Each row was made from one small tree. The marks that hang from a mark follow it in brackets, in alphabetical order. Every link used is in the known rows. Write each row's tree.
Known rows:
H{K{L{V}} S}: -1	1	-2	10	-11	-8	0	-5	4	16	1	0	6	-5	-13	-1	-3	-23	27	-11	-14	-9	18	8	-15	-16	17	9	8	7	2	-3	-17	-2	-9	15	-5	-10	8	-4	4	-17	-5	-8	14	22	25	-15	8	-6	2	-10	-8	-10	17	-1
B{F J{V{L}} M}: 2	3	-2	-35	10	6	-12	-2	-26	4	-16	-11	9	5	8	-18	8	7	6	-26	12	-6	-1	0	11	0	-13	3	-2	4	-13	1	22	16	-9	-20	9	7	4	16	1	16	-4	11	-9	-18	-7	12	0	0	1	8	-3	6	7	-7
L{K V{J}}: 3	0	6	-6	-10	-7	-10	-18	-2	11	1	-7	6	5	4	-1	3	-15	12	-9	-14	-2	10	2	19	-1	7	10	-5	0	2	7	-9	-20	-8	0	16	-14	15	12	-7	1	3	-7	-7	1	9	-11	3	-20	4	-4	-1	-4	-8	-16
V{L}: 6	4	5	-3	3	-3	1	-8	2	4	-4	9	0	5	10	-5	2	-2	8	-7	1	4	0	-1	4	-6	4	0	-6	-2	-7	-7	-5	2	-6	4	7	3	-5	8	-1	0	-6	-8	-2	1	3	4	-6	-4	-3	-5	-4	4	0	-8
B{J{V} M{C}}: -10	4	-2	-28	5	7	-8	-4	-20	-2	-8	-6	18	-4	7	-19	5	8	4	-21	5	-4	-1	-2	14	-3	-10	17	8	6	-5	-1	18	8	3	-19	-1	3	-2	15	-2	8	1	27	-9	-7	-5	6	11	14	3	3	-2	-5	9	7
S{H{K{L{V{C}}}}}: -1	8	4	7	-15	-5	12	-9	2	15	-4	3	1	-10	-7	-3	-2	-20	22	-16	-14	-9	15	3	-8	-14	12	3	11	9	4	-3	-18	-8	-1	11	1	-7	8	1	5	-10	1	-11	20	16	18	-16	10	-4	5	-12	-9	-4	15	-4
F{B{J M{C}}}: 1	4	-10	-29	12	9	-9	0	-17	-3	-12	-13	15	-3	-1	-8	-2	9	1	-15	7	6	-1	6	0	0	-13	7	13	10	-11	9	19	8	1	-18	1	6	-1	4	-10	-2	4	25	-19	-18	-1	1	14	13	7	9	1	-12	16	15
K{L{V{J{B}}}}: 4	-3	10	-7	-9	-6	-12	-13	-6	13	6	-9	10	9	5	-4	5	-7	14	-13	-12	-5	10	9	13	-2	9	7	3	-6	-2	8	-8	-17	-18	-11	3	-12	11	2	-11	2	-9	-12	0	12	3	-7	7	-11	-2	5	-9	-13	-15	-6
V{C}: -8	6	4	0	1	-6	7	-8	-3	-1	-6	3	1	-7	3	-5	2	3	-7	-1	-4	6	-3	-4	7	0	-2	-1	4	1	7	-8	-10	-1	3	-3	2	-4	-3	7	0	2	3	-3	4	0	2	-1	5	7	-6	-3	1	3	2	-4
H{K{L{V{J}}} S}: 0	-3	-2	7	-12	-11	-6	-13	2	16	7	-4	2	0	-9	-2	1	-25	27	-11	-19	-6	23	7	-5	-17	21	12	10	5	1	0	-19	-5	-14	13	-3	-13	10	1	-2	-15	-4	-11	11	24	20	-16	7	-12	1	-10	-12	-10	7	-5
M{C}: -3	4	0	-2	-2	4	4	6	2	0	2	5	8	-1	4	-5	-1	1	1	-4	-2	7	3	3	3	-4	-3	7	6	4	-3	0	4	-1	8	-2	-3	-1	-8	3	2	-5	-1	9	-6	4	5	2	6	10	6	1	-5	-6	4	5
S{H{K{L{V}}}}: 3	4	2	9	-15	0	6	-1	5	16	-1	2	0	-5	-9	0	-3	-24	28	-14	-11	-13	18	7	-12	-15	12	5	9	7	-2	3	-11	-6	-2	13	0	-4	9	-5	4	-13	-2	-10	15	18	15	-16	6	-8	10	-8	-9	-7	14	-2
K{L{V}}: 1	-1	6	1	-9	-7	-3	-5	-7	12	0	-4	12	0	4	-2	2	-5	15	-16	-9	-5	8	6	7	-4	12	4	3	0	-2	4	-7	-14	-9	-3	3	-8	6	-2	-4	-5	-10	-7	7	9	15	-8	7	-4	6	2	-8	-13	-1	0
K{L}: -4	-1	0	2	-6	-4	0	3	-1	8	6	0	4	3	-2	-1	0	-1	9	-9	-3	-2	2	7	0	-7	9	-1	3	3	-5	-4	-4	-7	-5	-3	0	-5	-1	-2	1	-4	-6	-7	8	7	9	-7	-2	3	-1	3	-6	-7	-2	3
H{K{L} S}: -4	2	-8	12	-8	-4	3	1	9	11	6	5	0	-1	-14	-2	-4	-21	23	-4	-10	-6	13	8	-18	-17	16	2	9	8	-4	-7	-15	4	-5	14	-9	-8	3	-5	8	-13	-1	-5	15	18	17	-13	3	0	-2	-8	-6	-5	13	1
B{F M{C}}: -2	6	-2	-20	8	8	-4	12	-11	1	-12	-10	12	-1	3	-2	3	14	3	-7	6	12	3	6	0	5	-11	8	12	11	-11	5	20	13	14	-11	-1	3	-3	-2	10	2	0	19	-15	-14	1	6	11	6	2	6	1	-4	16	7
J{V{C}}: -10	4	8	-4	-2	-2	5	-12	-12	4	-3	1	3	-4	5	-14	3	0	-2	-8	-5	0	0	-4	13	2	-3	1	-2	-1	8	-13	-5	-1	-2	-7	2	-7	3	15	0	10	3	1	7	2	-2	7	4	11	-5	0	-1	1	-7	-8
F{B{J{V{C}}}}: 0	4	-6	-21	4	2	-5	-11	-22	2	-10	-9	5	-2	-4	-19	-1	-1	-6	-19	3	-5	-4	1	9	-1	-14	-4	3	2	-1	2	7	3	-14	-18	7	-1	9	17	-14	5	6	10	-7	-10	0	8	7	14	1	12	-2	-6	-2	-2
L{K V{C J}}: -4	8	10	-6	-9	-12	-2	-25	-6	12	-4	-4	6	-2	8	-5	4	-12	6	-10	-18	4	9	-1	23	-1	5	9	-2	0	7	-2	-19	-22	-5	-2	17	-17	11	19	-8	2	5	-10	-3	-1	11	-10	10	-13	-2	-5	-3	-2	-7	-18
S{H}: 3	2	2	2	-9	2	2	2	8	0	-6	2	-7	0	-8	5	1	-12	6	-2	0	-5	8	2	-10	-5	2	4	4	3	-4	1	-3	3	5	6	1	3	3	-2	6	-4	3	-3	4	6	-4	-5	-2	-4	4	-5	4	5	5	2
S{H{K{L}}}: 0	4	-4	11	-12	2	11	5	9	11	3	6	-3	-3	-11	-1	-5	-21	24	-9	-6	-10	14	8	-16	-16	12	0	12	9	-5	-2	-10	-1	3	11	-5	-1	3	-5	9	-10	3	-7	19	16	11	-15	-1	-3	5	-8	-8	-3	10	1
L{K V{C{M}}}: -7	11	14	-7	-10	-3	9	-14	-8	13	-11	4	14	-8	6	-5	-4	-9	-1	-12	-15	8	-3	0	17	4	1	10	2	-2	5	-6	-17	-18	6	3	11	-11	13	8	-1	2	0	-1	-5	-4	18	-4	11	-5	5	-9	2	-5	1	-17
J{B{F} V{C{M}}}: -4	8	13	-19	0	11	6	1	-18	8	-8	-1	12	5	1	-19	0	2	-15	-7	0	6	-8	6	11	11	-21	0	4	-5	-2	-4	6	4	-1	-19	-2	0	13	7	2	20	0	7	-8	-4	-10	21	4	12	-10	9	4	0	-12	-19
S{H{K{L{V{J}}}}}: 3	-1	4	6	-17	-6	1	-8	2	16	4	-3	-2	-1	-5	1	1	-24	27	-13	-14	-11	23	4	-4	-16	18	9	9	6	0	7	-14	-10	-6	8	1	-6	11	1	-1	-11	0	-12	15	20	11	-19	5	-13	8	-8	-11	-9	5	-7
S{H{K}}: 3	5	-3	10	-9	5	10	2	10	6	-2	5	-8	-5	-12	1	-4	-21	16	-2	-3	-10	12	2	-18	-12	5	1	6	7	-1	-1	-6	5	4	15	-4	3	4	-4	8	-10	7	-1	10	11	4	-10	0	-3	4	-9	-3	5	13	-2
C{M}: -7	1	4	-3	0	4	7	5	-5	5	-2	3	8	2	4	0	-5	2	-8	-1	-3	9	-6	0	5	2	2	7	6	-3	-1	0	-2	-1	7	1	-5	4	4	-4	-3	1	-2	6	-7	1	3	3	-1	2	4	-4	3	-6	-2	-3
F{B{J M}}: 3	2	-11	-27	11	6	-13	-3	-19	-3	-14	-17	10	-1	-2	-4	-3	8	-2	-14	7	-1	-3	2	-2	3	-11	2	7	7	-9	9	16	7	-7	-18	4	6	5	4	-11	3	5	17	-14	-18	-4	-1	10	5	1	9	3	-7	11	9

Which tree is each row?
7	0	1	-24	8	5	-14	-2	-10	0	-4	-16	4	11	2	-3	8	7	-1	0	2	5	4	4	7	9	-10	2	4	0	-7	11	13	4	-5	-19	2	-1	8	3	-3	15	2	3	-15	-9	-19	2	4	-9	-13	9	3	-1	-8	-8 => V{J{B{F M}}}
0	-1	-7	-30	10	10	-15	-5	-25	1	-13	-17	12	0	0	-14	1	6	3	-18	8	-7	-2	1	5	3	-12	5	3	5	-6	5	20	9	-9	-21	4	3	12	10	-10	9	8	18	-12	-16	-6	3	10	9	0	12	3	-9	5	6 => F{B{J{V} M}}
-6	6	1	10	-9	-12	5	-13	0	15	-3	3	5	-9	-10	-5	-1	-20	22	-13	-18	-3	17	8	-8	-15	14	7	11	8	6	-8	-25	-4	-9	13	-3	-13	7	-1	4	-14	-3	-10	17	22	25	-15	13	-1	0	-13	-6	-8	17	-4 => H{K{L{V{C}}} S}
-1	0	5	-21	4	5	-9	-7	-4	0	3	-8	10	8	6	-6	6	6	2	1	-2	7	6	2	11	3	-4	13	9	-1	-5	5	8	-3	1	-17	-3	-3	2	7	-4	7	2	10	-17	1	-15	0	10	-1	-9	2	1	-7	-6	-2 => V{J{B{M{C}}}}
-5	11	11	-7	-6	-4	8	-17	-4	11	-4	13	5	3	10	-19	2	-9	10	-14	-6	4	-1	-2	17	-7	0	2	-13	-2	0	-22	-12	-5	-3	0	15	-11	3	27	4	11	0	-8	6	-1	8	7	-3	3	-9	-5	-3	7	-8	-21 => J{V{C L{K}}}
2	14	16	-14	-3	3	5	-19	2	10	-3	15	8	9	4	-23	2	-12	8	-11	-2	-1	-6	5	13	-3	-10	-4	-15	-6	-4	-20	-10	-8	-8	-8	12	-11	7	24	5	17	0	-8	0	-1	-3	14	0	1	-16	-1	1	8	-16	-27 => J{B V{C L{K}}}
8	3	5	-17	2	14	-5	5	-9	5	-2	-6	5	10	-3	-13	3	-3	0	-6	6	-9	-3	10	5	8	-19	-8	-5	-3	-8	4	15	6	-8	-17	-1	0	12	3	5	17	1	2	-7	-5	-11	18	0	1	-6	15	2	1	-13	-13 => J{B{F} V}
-1	7	-9	-30	10	7	-8	9	-18	-3	-15	-13	13	-3	1	-9	4	12	-2	-17	9	2	1	6	3	1	-16	6	14	13	-14	9	24	15	7	-17	3	9	-5	3	3	5	0	24	-17	-18	-1	7	10	7	7	11	0	-1	18	6 => B{F J M{C}}
-7	8	-4	-32	8	3	-5	-5	-31	0	-19	-15	9	-5	4	-18	7	12	-6	-20	8	-5	-4	-2	13	4	-17	3	5	7	-3	-1	17	15	-2	-24	7	1	6	16	3	19	4	14	-5	-19	-8	10	9	10	-5	9	2	6	8	-4 => B{F J{V{C}} M}
-5	9	9	-3	-9	-7	5	-17	-4	10	-9	1	9	-7	4	-5	0	-9	8	-10	-13	0	2	1	14	1	-1	4	-5	0	5	-6	-16	-18	0	3	14	-15	10	11	0	2	2	-7	-1	-4	15	-7	11	-7	1	-5	0	-2	2	-13 => L{K V{C}}
6	3	1	-23	10	12	-7	8	-8	-1	-11	-11	9	6	-1	-2	3	9	-2	2	8	1	-3	7	-5	14	-17	-4	3	3	-10	6	17	10	2	-15	-3	5	7	-6	8	15	1	10	-13	-14	-14	7	8	0	-11	9	8	3	3	-3 => J{B{F M}}
-4	3	-6	-32	8	12	-12	-3	-22	1	-12	-13	18	-1	2	-17	0	6	3	-22	7	0	0	3	9	0	-14	11	10	6	-10	5	23	8	-1	-24	2	4	5	11	-8	3	7	27	-18	-15	-2	7	14	16	5	12	-1	-13	9	11 => F{B{J{V} M{C}}}
-10	11	16	-9	-5	-1	14	-14	-8	14	-7	16	10	2	12	-20	-2	-6	3	-16	-8	10	-7	-3	21	-6	2	7	-7	-5	-2	-22	-14	-5	2	0	10	-6	6	24	2	9	0	-3	0	-1	9	9	-5	5	-5	-8	-1	1	-9	-23 => J{V{C{M} L{K}}}
-1	6	9	-7	3	-16	2	-25	-5	5	-2	5	-4	4	15	-10	9	1	-1	-7	-10	14	8	-6	20	-9	8	4	1	-4	3	-11	-15	-5	-9	-5	12	-4	-6	24	-10	5	-2	-16	0	4	-1	3	0	-6	-11	-8	-8	6	-10	-15 => V{C J L}
9	11	11	-19	7	-8	0	-17	-6	5	-6	0	-3	12	8	-13	8	1	-4	-7	-3	11	4	4	15	0	-8	-7	0	-2	-5	-2	-6	1	-12	-16	10	-3	-1	21	-7	13	-3	-15	-10	-3	-9	14	-1	-7	-16	3	-4	7	-14	-23 => V{C J{B{F}} L}
3	3	15	-12	-2	-9	-7	-25	-11	5	-3	-11	7	0	8	-8	7	-3	-5	-6	-13	2	7	-1	19	5	-3	5	2	-8	10	5	-12	-15	-12	-13	8	-10	10	12	-14	7	0	-9	-6	5	-4	1	15	-8	-7	-1	-3	-5	-10	-15 => L{V{C J{B}}}
3	7	5	-16	6	-4	-2	-8	-8	2	-4	-9	1	6	0	-7	6	2	-12	0	-5	8	3	4	11	5	-11	-6	5	-2	1	5	-2	-2	-8	-18	5	-5	4	10	-8	14	2	-6	-8	-3	-12	8	5	-2	-12	7	0	3	-14	-16 => V{C J{B{F}}}
3	1	16	-24	6	10	-7	-12	-9	5	-7	2	11	10	11	-18	6	5	10	-11	6	-4	-3	1	8	5	-8	8	-10	-8	-7	-12	7	4	-7	-13	0	1	5	13	4	17	-5	3	-5	-3	-14	13	4	0	-15	1	2	4	-7	-12 => J{B{M} V{L}}
6	8	4	-24	8	14	-5	11	-6	-2	-10	-8	14	3	1	-5	2	10	-1	-1	7	6	-1	13	-3	9	-19	3	10	6	-14	4	19	10	9	-18	-5	5	1	-4	9	10	0	17	-18	-11	-10	10	12	6	-6	9	6	-3	7	1 => J{B{F M{C}}}
-13	5	1	-25	7	2	-4	-14	-25	-2	-14	-8	12	-7	7	-17	8	10	-4	-19	3	-5	-5	-9	15	-1	-8	9	3	2	3	-6	6	8	-2	-19	3	-2	3	19	-3	16	5	15	1	-9	-9	4	11	12	-5	2	2	3	6	-1 => B{J{V{C}} M}
4	0	-9	-20	4	7	-12	-4	-19	2	-6	-10	7	4	-5	-14	-2	-3	-1	-18	6	-10	-1	4	5	-2	-13	-3	-1	3	-6	8	13	4	-16	-17	5	2	11	11	-12	4	5	10	-8	-10	-2	8	2	9	6	15	-2	-7	-2	1 => F{B{J{V}}}
1	5	6	-18	5	11	-3	1	-2	-3	-4	-2	16	1	2	-6	1	10	0	1	5	4	-2	8	1	6	-11	8	9	1	-6	-1	10	3	8	-13	-6	1	-1	-2	5	7	1	16	-14	-4	-11	3	13	7	-7	2	7	-4	4	4 => J{B{M{C}}}
10	-4	10	-24	5	1	-16	-11	-18	7	-9	-22	10	6	7	-2	9	3	3	-8	-5	1	10	5	12	13	-8	9	3	-3	-3	16	8	-3	-10	-17	4	-4	14	2	-8	9	-2	2	-17	-6	-10	0	13	-15	-4	6	1	-6	-4	-9 => L{V{J{B{F M}}}}
-2	0	11	-7	-3	-14	-3	-24	-13	6	-6	-10	4	-3	11	-4	8	-3	-1	-9	-15	5	12	-6	21	1	4	10	4	-3	14	4	-14	-13	-9	-6	10	-10	6	13	-15	1	-1	-8	-2	7	5	-4	13	-9	-1	-4	-5	-6	-4	-10 => L{V{C J}}
-2	7	18	-25	6	4	1	-19	-12	5	-13	5	12	1	13	-21	7	8	3	-11	3	3	-6	-2	13	3	-9	5	-5	-7	1	-19	-2	4	-4	-17	3	-4	3	19	2	21	-1	0	-2	-5	-13	13	9	8	-22	-3	3	5	-5	-14 => J{B{M} V{C L}}
-15	5	11	-6	-3	3	11	-7	-14	6	-5	4	9	-4	6	-16	-1	2	-9	-9	-6	7	-7	-7	16	2	-3	9	3	-5	8	-12	-7	-1	4	-8	-1	-2	6	12	-2	10	1	5	1	4	1	10	4	13	-2	-3	1	-4	-6	-9 => J{V{C{M}}}
-10	7	13	-10	-11	-8	3	-22	-10	15	-6	-3	12	-1	8	-6	0	-11	0	-11	-19	11	4	-2	28	1	5	15	4	-4	5	-2	-18	-21	0	-3	14	-12	15	16	-10	3	3	-3	-8	0	11	-8	9	-11	2	-10	0	-7	-9	-22 => L{K V{C{M} J}}
0	2	-3	-19	10	9	-6	4	-11	1	-11	-10	14	-3	2	-3	-4	10	5	-8	3	12	2	5	-2	6	-8	6	11	8	-9	4	16	4	6	-12	-2	3	2	-1	-2	-5	4	21	-18	-12	2	-2	16	12	0	5	3	-17	14	14 => F{B{M{C}}}
8	6	-2	-23	4	3	-7	-2	-17	3	-8	-4	2	9	2	-18	7	-3	2	-24	8	-9	0	5	11	-6	-14	-5	-7	3	-15	3	15	14	-15	-14	12	6	2	19	-4	12	-5	1	-7	-11	0	19	-7	-1	6	13	-9	8	-4	-13 => B{F J{V{L}}}
3	6	8	-7	-6	2	1	-9	0	11	0	10	3	10	7	-14	2	-13	16	-15	-2	-4	0	0	13	-6	2	5	-15	-3	-8	-14	-3	-5	-5	1	13	-7	7	21	5	7	-1	-6	2	-2	6	6	-8	-5	-3	-1	-3	4	-9	-18 => J{V{L{K}}}
3	6	7	-28	6	19	-7	7	-14	4	-8	-9	16	6	2	-16	6	7	4	-9	8	0	0	10	6	12	-22	5	3	4	-10	0	24	10	4	-24	-6	2	7	4	11	17	0	20	-16	-9	-12	16	12	11	-7	12	3	-4	0	-3 => J{B{F M{C}} V}
13	4	8	-27	12	2	-14	-9	-9	6	-5	-9	2	16	10	-8	10	5	6	-7	2	8	6	3	9	2	-7	2	-2	-2	-14	3	9	7	-11	-17	6	1	2	11	-2	14	-4	-4	-17	-8	-14	9	0	-14	-14	4	-1	5	-9	-13 => V{J{B{F M}} L}
-4	5	-4	-34	6	10	-10	5	-25	0	-13	-13	17	1	4	-17	8	9	1	-23	9	-3	1	4	10	1	-19	8	10	11	-12	7	28	14	3	-22	3	5	1	11	4	11	1	27	-15	-15	-4	12	11	11	6	13	-3	-2	12	3 => B{F J{V} M{C}}
7	5	13	-16	1	-6	-7	-18	-14	6	-9	-17	7	1	5	-6	9	-2	-4	-7	-9	4	8	4	18	8	-10	1	3	-4	6	9	-3	-9	-12	-16	10	-7	11	9	-12	10	-2	-9	-10	-2	-4	6	13	-9	-6	6	-2	-1	-9	-17 => L{V{C J{B{F}}}}
5	5	4	-6	-4	-7	-5	-16	6	10	5	5	-2	13	9	-6	4	-12	14	-9	-10	6	7	2	16	-11	9	4	-9	-3	-10	-6	-10	-12	-9	1	17	-7	3	21	-3	2	0	-15	-6	-1	5	-3	-9	-17	-6	-5	-6	4	-13	-20 => V{J L{K}}
-3	8	5	-16	1	-5	1	-18	-17	3	-8	5	5	0	9	-22	6	-1	-2	-23	1	-5	-5	-6	18	-9	-6	1	-5	-3	0	-11	-4	3	-13	-11	13	-1	-1	26	-9	10	-3	-2	3	-1	-1	13	-1	6	-2	1	-7	9	-5	-15 => B{J{V{C L}}}
